Each row comes from the steps of one walk. Every step used is in the known rows, and no mark comes twice. Write the walk behind each row, first mark first.
In the rows, zero is written as 128.
Known rows:
y/s: [166 137 119 121 142 167 155 131 139 139 123 130 108 142 140 203 146 115
 149 180 138 136 133 115 141 123 137 129 141]
t/c: [143 119 116 130  96 112 145 138 117 124 113 130 113 141 139 131 136 143
 138 177 124 119 117 106 139 132 122 119 139]
a/t/c: [143 128 124 140  49 108 149 136 102 124  69 133 121 123 108 116 143 131
 127 150 107 110 114 134 137 126 121 128 149]
t/c/b/l/y: [122 112 147 125  90  48 169 108 108 100 137 135 143 126 138  77 131 123
 106  77 137 132 149 120 131 146 138 138 102]
s/b/a: [156 138 122 151 160 185  74 127 126 135 133 133 112 129 112 134 118 141
 133 178 130 124 105 127 131 128 134 106 142]
l/y/s/b/a/t: [169 187 170 162  84 190  88 123  98 134  90 150 150 109 104 133 146 104
 131 154 138 129 128 173 128 116 141 140 154]
a/t/l/y/s/b: [184 164 160 151  81 110  92 126 106  94 140 157 155  98 101 134 128 116
 126 173 132 133 143 179 110 133 115 153 130]
a/b: [135 108 121 136 181 129  96 130 145 145 128 126 114 122 111 135 129 133
 147 137 124 111 114 136 121 135 125 135 138]
a/t: [139 130 125 120 108 128 147 133 135 127  79 130 116 121 110 129 137 126
 138 151 103 117 110 132 132 119 126 130 155]
t/c/b: [135 122 115 147 102 120 169 136 123 130  99 129 118 128 122 126 137 132
 129 108 123 118 134 122 149 124 133 133 118]
c/b: [134 120 117 130 159 140 165 129 153 134 109 127 121 132 118 143 126 125
 138 109 119 126 126 121 145 122 135 132 126]
g/b/s: [118 145 115 120 147 200 104 132 182 130 123 126 119 134 116 123 136 137
 142 143 117 135  86  78 139 127 126 113 142]
b/c/t/l/y: [117 145 155 111 154  80  49 120  79  94 213 136 130 137 120  70 118 126
 102  96 138 135 135 127 117 135 112 132 116]
l/t/c/b: [ 78 115 120 146  67 100 157 136 118 124 112 158 124 120  99 128 138 123
 127  90 122 124 128 126 136 118 133 139 127]
l/y/s/t/g: [168 124 155 118 135 112 150 131 127 163  88 129 132 136 181 143 111 118
 139 196 133 140 148 177 110 130 135 142 143]
b/a: [133 130 124 118 166 196 121 127 135 133 137 122 114 151 144 138 134 133
 137 135 132 131 108 104 137 128 134 108 143]
c/t/l: [139 138 123 105 152 125 120 121 149 102 226 127 104 132 105 123 112 139
 109  95 122 143 137 124 126 130 110 126 110]
t/l/y/s/b: [190 149 156 140 124 112  89 120 120 101 183 157 144 120 128 149 111 127
 135 196 149 142 144 152 113 139 118 144 124]
t/l/y/s: [165 138 155 114 129 125 133 120 131  99 186 148 145 139 159 155 125 120
 138 158 150 146 145 131 120 139 115 148 119]
c/b/l/y/s: [141 135 149 117 137 102 184 104 130 112 148 133 142 126 133 147 139  97
 120  78 153 151 166 130 127 133 158 152 109]
l/y/s/t/c: [214 124 160 146  63 105 169 129  91 132  93 134 149 123 131 142 141 118
 130 200 131 143 132 157 136 134 133 136 174]
t/g/b: [ 58 117 117 132 156 127  79 141 152 155 109 126  96 136 159 138 111 150
 153 149 106 117 110 113 121 115 117 121 119]
a/t/c/b/s/y: [137 176 116 145  56 164 195 137 127 127  45 103 209 113 104  80 149 110
  89  74 122 101 114 165 128 130 140 134 124]
g/b/c/t/l: [ 89 134 119 137 167 117  15 138  86 101 221 119 111 119  69 120 127 137
 109  70 124 131 117 100 133 121 108 119 126]
b/l: [130  95 106  96 162  83 148 112 139 109 162 116  99 140 135 138 123 136
 119 146 125 135 127  93 125 148 140 113 124]
y/s/b/g/t/c: [117 137 105 157 100 154 146 138 108 163  75 121 123 132 145 184 152 123
 146 173 154 109 155 127 144 115 145 112 124]
l/y: [139 126 162 111 135 100 139 122 143 130 124 141 131 142 161 100 120 133
 144 173 117 133 113 121 129 131 122 137 151]
b/g: [133 101 103  98 152 133 164 143 162 161 105 130 119 162 207 149 126 135
 151 147 131 109 132 101 138 123 132 119 113]
y/s/t/l: [223 104 117 123 149 137 153 128 128 105 171 122 123 120 109 191 117 124
 125 174 142 156 139 141 128 137 121 121 147]
g/b: [102 116 123 135 143 135  98 134 150 135 132 125 109 125 103 151 128 143
 154 147 107 130  98  94 141 117 120 124 154]

Write each row's walk:
[123 102 109 135 106 130 191 146 134 159  78 127 133 146 188 133 137 129
 138  82 136  97 157 113 155 121 136 125  85] : t/c/b/g
[141 136 165 109  90  78 127 123 126  92 143 147 153 116 132  82 119 135
 122 130 112 129 126 147 113 133 107 149 132] : a/t/l/y
[173 118 115 149  89 170 122 136 138 131  90 116 132 115  87 104 136 140
 121 163 110 138  82 107 142 134 126 105 167] : g/b/s/t/c
[149  86 115 115 166 102 142 134 140 162  85 112  99 134 167 129  92 148
 132 194 113 125 122 155 110 135 126 118 140] : s/t/g
[200 100 105 148  97 151 220 146 116 170  63 121 143 123 157 183 146 106
 134 100 150 116 173 147 159 123 156 130 114] : y/s/t/c/b/g
[ 40 113 115 122 118  76  91 126 123 131 107 115  97 108 131 110 117 139
 122  91  98 115 129 127 109 126 126 124 105] : a/t/g/b/l
[ 47 131 124 138 166 191  59 134 141 160 121 118 104 138 162 130 115 145
 145 109 119 122 107 106 122 116 122 110 114] : t/g/b/a
[226 111 119 146  84 140 176 136  98 136  91 118 122 125 108 186 143 118
 129 199 134 135 132 142 144 133 139 120 167] : y/s/t/c
[  4 155 113 119 122 144  88 141 168 153 109 131 177 135 147 110 107 132
 108 121 111 121  90 133  96 121 125 126 114] : l/t/g/b/s/y
[182 167 126 158 108 206  78 127 103 100 156 139 131 102  83 171 133 118
 116 131 148 129 141 158 117 128 126 128 122] : y/s/b/a/t/l
[ 96 127 129 142 154 205  78 130 138 136 145 121 119 129 107 140 132 138
 142 108 114 135  88  90 146 112 126 108 154] : g/b/a
[138 155 111 128 181 171 118 128 172 147 115 104 192 130 122 106 128 121
 107 129 137 108  93 156 100 145 139 135 128] : a/b/s/y
[ 46  96 107 113 164  80  88 118 143 134 153 116  89 133 158 127 104 148
 129 120 119 126 128 101 109 133 126 113  97] : t/g/b/l
[ 86 110 120 130  60  95 132 137 116 122 126 162 112 132 114 132 136 135
 132 163 116 124 113 114 130 127 121 125 146] : l/t/c
[206 123 148 107 153 138 165 115 165  99 146 128 166 114 121  60 104 129
 104  99 137 156 128 147 114 154 118 135 118] : c/b/s/t/l/y
[ 83 144 161 130 146  86   9 131  78  97 223 137 135 122  87  71 121 129
 107  68 124 135 119 116 128 122 107 132 127] : g/b/c/t/l/y
[205  98 107 147  99 101 202 117  91 114 121 109 128 111  83 170 143 106
  96  95 151 145 163 141 140 143 158 124 129] : y/s/t/c/b/l
[ 62  93 105 122 197 139 130 134 156 176  93 109 123 134 147 136 138 130
 158  91 131 104 135 125 124 122 130 126 125] : a/b/g/t
[ 64 115 145 105 168 102 176 122 149 130 142 127 164 136 175  92 118 130
 134  37 138 129 162 118 129 121 117 138  87] : c/b/g/t/l/y
[ 62 114 148 128 108  51 180  97 102 102 123 115 140 122 105  68 142 120
 107  56 131 143 143 115 129 136 140 129 124] : g/t/c/b/l/y
[163 154 163 117  82 119 139 125 119  96 145 145 155 115 131 137 138 112
 130 131 135 138 145 155 115 129 114 157 136] : a/t/l/y/s
[ 73 101 111  97 171 138 174 132 156 166  88 112 116 155 174 147 134 133
 153 131 131 117 132  94 137 114 133 110 131] : b/g/t
[ 83 149 123 102 161 131 123 131 154 157 141 117  81 149 160 113 113 130
 128 116 119 121 141 139 117 115 129 130 100] : c/t/g
[ 30 140 153 112 140  61  75 110 132 130 188 122 108 130 144  65 111 130
 106  57 115 139 140 127 106 124 130 133  95] : c/t/g/b/l/y
[148 162 117 140  60 186 181 137 140 124  50 128 139 114 103  81 160 116
 114  75 121 112 121 134 135 127 139 134 117] : a/t/c/b/s
[ 89 110 119 102 179 119 134 118 142 103 170 111 115 133 109 136 120 149
 135 134 127 143 123 100 122 131 108 117 140] : g/t/l
[171 164 112 151 162 138  21 128  65 100 211 132 107 120  72 166 132 116
 100 141 163 130 152 146 123 129 130 127 112] : y/s/b/c/t/l
